(in the rows, 128 means zero)
Known rows, with every step that occurs
morib -> kezi: [130 120 115  96 155 124 136 108 108 110 155 114 110 136  96 148 132 104
  92 135 143 115 132 132 130 117 176  93  92 137 105 125 134 147 132 133
 117  94 149 117 129 130 130 185  77 144 125 134 141 137 117  91 135]
vovev -> kezi: [143  69 125 175 171  97 147 124 123 143 129 148 122  71 121 156 137 181
  99 118 138 122 128 164 149 125 189 126  91 107 164 106 147 110 108 122
 133  72  96 116 128 144 142 140 131 117  94 162  82 147 140 122 117]
morib -> kezi -> zuser -> lizefu: [ 79 113 155  56 131 123 132 117 112  95 168  88 147 164  84 110 124 123
 148 158 111 102 135 101 134 151 108  78  86 120 100 171 156 145 162 169
 122 111 166  88 148 109 140 168  97 150 110 126 144 136  99 104 181]
vovev -> kezi -> morib -> lizefu -> zuser: [104  84 116 161 153 102 123 115 104 164  98 121 152  77  99 115  85 208
 107 114 179  78 169 145 134  95 164 112  77  97 137 117 142 122 139 132
 117 134 114 140 178 125 121 108 140 156 126 126  83 138 151 137 106]
buza -> runotof: [200  64 133 163 159 159 119  84 136 128 110 160  97 163 141 175 190 101
 135 158 139 159  60 110 151  98 141 148 135 128 147 155 105 154 130 101
 153  91  97 148 119 158  93 151 123  51 138 154 120 125 122  76 165]
zuser -> kezi -> doti -> lizefu: [122  57 168  87  81 116 143 177 130 108 114 116 130 111 163 156 127 188
 118 162  99 146 138  96 158 139 151 159 101 101 139 100 148 111 116 114
 136  93 135 160  48 152 154 136 129 136 124 156 173  99  75  72  36]
vovev -> kezi -> doti: [133  48 165 171 164  69 137 153 150 133 133 155 141  53 141 150 129 242
 108 129 136 134 137 150 147 135 182 153  88 124 151  98 139  91 160 109
 155  81 120 140 123 178 143 126 161 119 107 149  98 155 108 107  90]
zuser -> kezi -> morib: [122 110 110 105 113 133 128 105  62 118 117 122 102 119 143 164 101 155
 128 172 140 117 126 122 180  79 198 137 125 101 127  89 126 128 104 116
 119 118  90 146 118 140 128 162 135 140  97 137 155 125 127  84  75]
runotof -> buza: [207 134  83 138 144 134 139 101 111 106 142 168  80  92 139 153 155 126
 112 125 145 140 106 119 143 111 145 142 146 143 166  90 154 102 108 137
 100 137 122 125 124 168  91 155 110  94  90 157 132 130 179 162 148]
morib -> kezi -> doti: [118 102 150  89 151  92 128 133 131 105 157 119 134 115 120 142 121 163
 101 148 141 125 138 117 127 126 170 121  92 152  95 116 126 131 182 123
 138 103 168 140 127 164 131 171 108 147 133 122 155 143  82  75 110]
sukon -> zuser -> kezi -> doti: [ 92 108 150 113  88 101 102 186 101 121 108  72 120 107 131  73  89 145
 152 137  64 159 149 120 124 143 107 153 144  93 149  77 156  89 132 100
 128 100 116 156  90 158 147 136 108 120 119  97 153 152 137 108  75]
runotof -> fonomi -> sukon -> zuser -> lizefu: [121 190  90 171 107 112 112 137 140 124 182  75 133 142 122  60 135  59
 100 113 120 109 116 129  65 194  85 160 177 167 162 101 124  96 123 161
 122 178 130 150 146 101 134  81 124 123 140  92  71 168 147 230 167]
kezi -> doti: [171  81 150 117 162 108 121 158 153 125 134 158 136 109 174 138 132 210
 140 139 115 146 126 116 132 124 152 170 125 154 120 113 130 116 173  72
 155 124 145 150 125 184 120 153 165 104 124 138 135 130 104  90 104]
lizefu -> morib -> kezi -> zuser -> sukon: [ 70 145 169  85 146 191 114 124 123 157 164 155 141 153  97 159 119  94
 149 155 124 115 117 161 186  69 103  51 121 127  78 159  74 125 169 156
 136 137 139  67 170 189 134 139 131 147 105 122 178 135 143 110 171]
buza -> runotof -> fonomi -> lizefu -> morib: [178 142 133 219 125 162 115  51 197 135  82 157 149 124 191 167 214  50
 123 159 183 166  66 142 151 110  91 151 141 161 176 165  42 166 165 127
 160 116 101 187 154 176  93  81 146  82 150 132 113 142 117 112 170]
runotof -> fonomi -> lizefu -> morib -> kezi: [123 210 111 183 113 140 135  79 196 129 110 123 175  94 180 137 163  57
  97 137 183 131 123 175 137 132 107 116 114 180 156 131  61 163 173 138
 137 127 139 164 177 155 120  91 130 164 131 116 123 151 126 145 138]
doti -> lizefu: [161  86 113  97 135 160 158 139 129 135 130 142 132 158 133 156 150 135
 101 128 127 118 111 114 115 146 124 142 106 128 148 153 151 145  75  97
 116 114 130 135  82  93 150 136 110 110 131 184 125  87 112 114 109]
vovev -> kezi -> morib: [125  83 110 172 173  95 137  88  89 150 128 156 127  70 114 164 108 205
 104 138 186  94 123 165 157  94 202 131  97 115 144 109 124 112 119 120
 128 108  85 140 156 135 137 135 151 128  93 150  83 162 133 118 115]
lizefu -> zuser: [152 192 112 100 151 152 146 142 141 148 104 146 114 126  91  83 126 143
 137 108 122  82 150 123 158 113 135 132 118 106 117 114 151 126 122  89
 110 115 111 101 168 133  93 118 103 119 144 131 136 122 175 116 140]
doti -> kezi -> morib -> lizefu: [170 149 129  92 134 128 131  85  99 112 105 123 125 118 151 160  78 146
 129 112 139 148 143 112 107 117 163 124 129 110 102 156 129 175 132 136
 118 133 103 150 110 101  90 154 141 140 113 129 109 122 121 152 127]
fonomi -> lizefu: [172 102 106 142 165 143 159 110 156 118  74 161 159 114 192 156 160 112
 150 124 121 139 136 154 152 115 115 131  98 155 170 140 112 163 122  92
 160 140 116 157 127 113 123 147 114 127 122 145 134 107 121  99 107]
morib -> kezi -> vovev: [114 143 113  71 156  95 137 136  92 117 171 112  85 166 118 162 119 123
  56 148 149 113 141 131 131 139 163  83 105 137  80 129 135 160 124 128
  61 107 148 106 135 137 185 188 120 107 138 132 159 115 113  94 105]
zuser -> lizefu -> doti: [133 141 131 137 122 105 117 133 140 129 164 168 163 175 103  71 170 166
 180  98 110 144 160 127 133 142 133 130 139 129 120 142 171 122  62 106
 163 131 184  80 145 107  90 123 156 149 144 133 125  98 115 147 146]
buza -> runotof -> fonomi -> lizefu: [197 110 122 212 125 152 125  50 189 112  88 138 140 128 195 159 213  74
 115 174 187 155  60 129 131 139  92 154 129 150 178 164  75 178 171 131
 160 114 102 192 147 147 105 105 125  81 150 135 104 134 105 105 171]
morib -> lizefu -> zuser: [151 109 108 116 140 154 111 169 148 160  83 100 145 144 124  67 105 145
 137  93 104 110 175 113 104 114  97 106  97 100 120 139 163 152 135  95
 110 152 161 124 159 120  84 127 110 144 166 114 119  87 179 135 121]
doti -> kezi: [190 178 139  93 143 126 159 105 130  97 122 150  93 110 140 173 122 121
 124 110 101 163 122 123 131 145 181 136 139 110 113 139 137 156 108 132
 124  76  82 117  74 118 101 163 116 112  99 154 122 134 129 143 139]
fonomi -> sukon -> zuser -> kezi -> morib -> lizefu: [ 73  87  96 115 118 133 110 170  47 141 129  75 103 144 112 105  67  71
 127 112  82 115 143 115  92 112 109 132 167 125 143  86 119  79 104 157
 115 216 123 161  98 101 142 116 115 128 135  89 114 144 158 171  95]
doti -> lizefu -> zuser -> kezi -> morib: [100 149 123  63  90 159 168 143 110 139  95 118 132 135  85 114 111 149
 114 131 155  70 152  99 161 126 130 140  97  83 131 125 150 130  83 121
  93 121 110 135 102  93 139  93  89 149 144 158 158  94 118 101  75]
morib -> lizefu -> doti -> kezi -> zuser -> sukon: [116  77 146  97 116 165 100 133 124 156 134 144 148 158 156 114 103 186
 174 115 113 141 146 125  81 131  73  60 140  71  66 169 163 147 146 158
 154 186 188  62 141 121 105 142 152 173 143 111 147  65 146 146 144]
sukon -> zuser -> kezi -> morib: [ 84 140 106 113  99 123 101 140  47 133 108  77 107 125 110  87  72 118
 151 144 107 126 139 136 132 111 123 140 152  89 145  86 146 106 103 107
 111 120  85 157 121 123 145 140 107 132 109 102 140 157 159 119  91]
zuser -> kezi -> doti -> lizefu -> fonomi -> sukon: [ 95  91 163 117  63 103 143 192 141 102 136 122 118 105 133 169 118 151
 115 153 107 134 140  99 151 127 167 169 131 143 123  85 126  88 109 145
 133 123 136 145  42 128 173 113 143 154 133 131 172 108  72 107  42]
doti -> kezi -> zuser: [152 163 156  57 139 150 159 100 122 100 119 141  98 115 150 170 104 151
 153 132  96 140  96 103 126 155 128 122 145  91  99 168 145 147 167 160
 117  93  92  84 107 125 119 155 139 101  75 157 136 138 130 126 179]
sukon -> zuser: [133 139 103 132 145 132 104 153  94 144 124  99 113 139 116  70 108 106
 147 107  86 139 125 143  94 141  97 135 154 117 149 113 155 112 109  86
 122 113 108 132 133 122 133 147  97 104 122 114 112 151 177 138 139]
vovev -> kezi -> morib -> lizefu: [118  43 112 176 163  97 122 107 100 155 111 126 148  78 129 146  93 206
 103 130 176 106 147 152 127  95 177 117  82 110 144 119 137 130 130 124
 129 130 114 151 159 126 130 133 154 149 113 139  73 136 141 133 105]

Rows
[ 71 166 153  93 148 171 123 117 120 153 137 152 130 129 104 156 120  93
 143 133 125 129 112 149 174  73 129  78 127 139  94 158  73 123 174 136
 115 106 148  85 169 187 118 132 148 128 100 135 167 152 146  99 171]  lizefu -> morib -> kezi -> zuser
[122 203 180  87 102 115 153 127 149  74 157 128 118 131  99 147 109 105
 168 113  77 139 122  94 124 165 125 135 156 133  90 169 142 126 131 199
 128 122 102  73  96  75 130 120 148 132  96 124 121 144 100 184 193]  doti -> kezi -> zuser -> lizefu -> fonomi -> sukon
[185 110 108 196 140 155 118  72 151 130 142 137  96 150 152 164 193  56
  90 161 173 135  40 109 114 135 128 165 168 157 154 136  71 132 158 158
 140 145 105 168 136 154 107  99 138  58 153 132  86 153 120 137 187]  buza -> runotof -> fonomi -> sukon
[147 143 140 116 151 172 160 134 175 134  92 155 177 133 144 107 149 117
 170 135 124  81 176 160 181 111  62  96  85 115 136 129 117 152 132 120
 169 179 101 119 155 111 129 122  73 167 155 112 164  96 138 117 112]  fonomi -> lizefu -> zuser -> sukon
[ 57 147 148  91 113 113 130 129 126  87 189  95 137 160  54 120 114  85
 141 143 119  91 130 102 127 137 123  91 109 162  82 156 133 119 152 199
 120 142 165  72 146  83 155 145 108 167 124 105 143 148  92 136 186]  morib -> kezi -> zuser -> lizefu -> fonomi -> sukon
[159 125 108 200 128 148 103  87 140 134 136 112  96 148 134 129 177  41
 101 152 161 138  48 114  93 152  92 166 181 150 166 128  78 119 159 159
 135 150  98 172 137 143 115  86 122  56 153 112  84 170 137 154 190]  buza -> runotof -> fonomi -> sukon -> zuser
[ 80 102 109 120  88 126  87 151  54 137  93  53 123 130 125  73  60 122
 150 132  96 137 155 125 107 112 100 122 138  83 147  99 152 119 112 111
 107 140 111 170 119 119 136 140 107 148 119  90 132 134 164 129  80]  sukon -> zuser -> kezi -> morib -> lizefu
[129 117 123  85 107 107 132 168  85 119 129 117  69 150 171 168 118 151
  91 163  97 138 140 124 172 130 169 122 132  91 116  96 151 134  77 112
  69  97 104 116  89 157 191 170 163  94 111 146 177  92 137  88  50]  zuser -> kezi -> vovev
[122 213 106 157  99 136 145  62 182 122 100 155 156  83 206 121 153 141
 136 135 181 127 100 148  95 175  77 130 152 129 132 153 108 155 188 156
 142 153 155 116 185 122 117  85 160 155 124 127 124 132 123 142 169]  runotof -> fonomi -> lizefu -> doti -> kezi -> zuser
[ 82 124 168 106 150 183 143 106 158 135 112 163 187 131 153 171 141  76
 171 154 127 120 140 179 191  78  59  59  93 145 122 164  58 152 173 154
 170 167 134 109 157 156 142 128 110 168 115 119 181 121 117  98 138]  fonomi -> lizefu -> morib -> kezi -> zuser -> sukon
[ 89 140 117  98  96 103 110 187  65 133 117  68  76 149 135  89  85 115
 115 137  71 145 153 132 124 156 100 127 157  84 137  87 165 110  86 105
  70 102  98 131  96 136 191 148 125  96 118 107 156 125 164 121  69]  sukon -> zuser -> kezi -> vovev
[172 194 128  89 148 126 150  69  92 100 121 154 100 109 134 179  92 148
 126 124 151 139 117 118 139 116 191 146 144 120 103 139 115 162 124 133
 116 110  71 138 109 108 101 156 138 123  93 147 119 147 119 136 137]  doti -> kezi -> morib
[125 186  67 173 119 127 117 128 126 141 168  88 108 120 140  89 125  64
  86 118 139 103  95 141  65 178  98 157 185 164 153  93 108  96 143 151
 109 179 119 152 152 119 139  89 126 113 131  99  76 176 166 204 161]  runotof -> fonomi -> sukon -> zuser
[107 198 135 170  85  84  90 171 143 106 148  75 152 159  59  32 116  84
 181  92  79 148 168 136 101 155  91 139 150 153 145 125 171 115  68 107
 132 105 113 120 132  69 140 122 110 153 137  79 112 144 139 185 147]  sukon -> zuser -> lizefu -> fonomi
[ 96 142 148 115 119 125 125 151 147 101 171 129 137 162  94 109 124 121
 189 136  92 104 115 102 130 140  93 129 147 164 102 165 148 109 136 162
 135 157 137  67 156  84 150 123 169 135 108 120 127 134 119 156 200]  kezi -> zuser -> lizefu -> fonomi -> sukon
[198 117 115 200 129 149 108  59 166 127 123 131 108 143 162 156 195  87
 101 177 182 147  44 114 119 139 123 155 148 138 156 148  91 160 161 126
 140  92  99 171 149 162  99 114 132  66 143 139  97 141 123 110 184]  buza -> runotof -> fonomi
[101 158 108 152  92 132 145 175 140 129 151 122 118 148  70 134 122  70
 106  90 129 112 117 126  85 139 114 149 153 177 128 123 128 100  63 137
 108 153 122 123  80  44 182  94 111 140 153 131 122 116 119 168 117]  doti -> lizefu -> fonomi -> sukon -> zuser
[112 113  99 190 109 121  91 182 143 140 127  85 129 141 108  94  90  74
 136  81 101 139 153 131  58 108 107 115 149 170 115 121 136 109 110 131
 117 186 163 131 130  76 134 125 135 159 164  82 100 115 162 187 124]  morib -> lizefu -> fonomi -> sukon -> zuser
[ 87 138 115 133 134 114 114 171  92 143 175 133 125 168  74  61 121  81
 158  70  71 120 147 128  91 151  90 145 185 150 139 108 137  58  71 142
 148 207 155 108 115  84 126  96 126 122 148  94 103 149 144 202 153]  fonomi -> sukon -> zuser -> lizefu -> doti
[122  30 172 153 144  83 156 162 155 138 130 147 155  63 135 156 133 237
  92 128 149 125 136 138 135 156 159 155  77 118 161 116 144  93 137 120
 147  82 127 147  87 148 167 106 145 124 117 168 102 132  84 111  72]  vovev -> kezi -> doti -> lizefu
[135  64  91 145 137 141  92 141 126 174 111 151 143 153 157  95 129 178
 144  88 129 151 147 133  75 102 118  97 134 109 108 141 161 138 114  91
 144 172 215 106 161 130  88 137 159 155 163 124 121  70 162 122 115]  morib -> lizefu -> doti
[143 194 122 116 128 124 143  96 120 136 133 206 100 115 126 139 139 172
 147  82 139 157 124 141 114 123 175 127 172 104  85 130 138 126  96 122
 142 115 151  68 122 127  84 128 160 141 125 145 144 111 133 128 144]  lizefu -> doti -> kezi
[ 98 125 156 106 105  90 138 151 162  99 160 113 147 119  89 150 120 148
  91 140 169 121 141 108 116 133 161 125  85 171  88 132 129 133 154 135
 123  95 176 139 103 116 165 146 105 172 155 125 158 124  54  90  94]  morib -> kezi -> doti -> lizefu -> fonomi
[118  85 148 100  96 128 107 193 151 145  70  81 150 121 140  70  92 175
 144 114  88 121 197  91 129 121 107 120  89  84 119 107 166 129 155 111
 117 136 172 142 124 144  99 122 115 160 164 101 150  86 147 109  63]  morib -> lizefu -> zuser -> kezi -> doti
[150 130 131 199 113 129  97  96 153 119 149  97 123 170 120 100 188  34
 116 142 139 142  69 103  99 168  76 170 173 152 170 139  95 122 136 168
 141 147 108 174 128 125 110  77 119  72 161 100  75 166 114 175 199]  buza -> runotof -> fonomi -> sukon -> zuser -> lizefu
[135 125  99 154 151 137 153  99 151 142  77 211 160 112 184 135 170 149
 166 104 147 139 138 169 139 101 115 122 128 144 142 135 113 145 117  89
 175 171 165 115 159 118 110 122 144 151 142 139 152  95 124  92 112]  fonomi -> lizefu -> doti
[129 198 159  99 106  78 133 139 134 111 167 164 136 177 113  97 149 167
 151  87 103 162 173 123 128 177 131 133 156 111  92 149 171 138  54 133
 125 117 164  75 113 100 121 118 172 136 141 136 137  91  97 171 133]  zuser -> lizefu -> doti -> kezi -> vovev
[140 151 119  81 125 168 170 158 147 150 106 136 137 149  88 107 140 137
 108 103 139  81 141 107 132 145 106 137  98 107 136 149 160 134  88 103
 102 119 124 118 108  85 134  96  84 125 154 166 137  86 134 118 112]  doti -> lizefu -> zuser
[ 96 162 173 114 147 132 113 142 149 150 140 162 143 110 112 157 131 118
 128 117 132 157 142 153 173  76 163 117 120 170  98 126  64 112 172 107
 134 102 161 128 142 208 107 126 154 138 122 126 165 154 114  99 125]  lizefu -> morib -> kezi -> doti
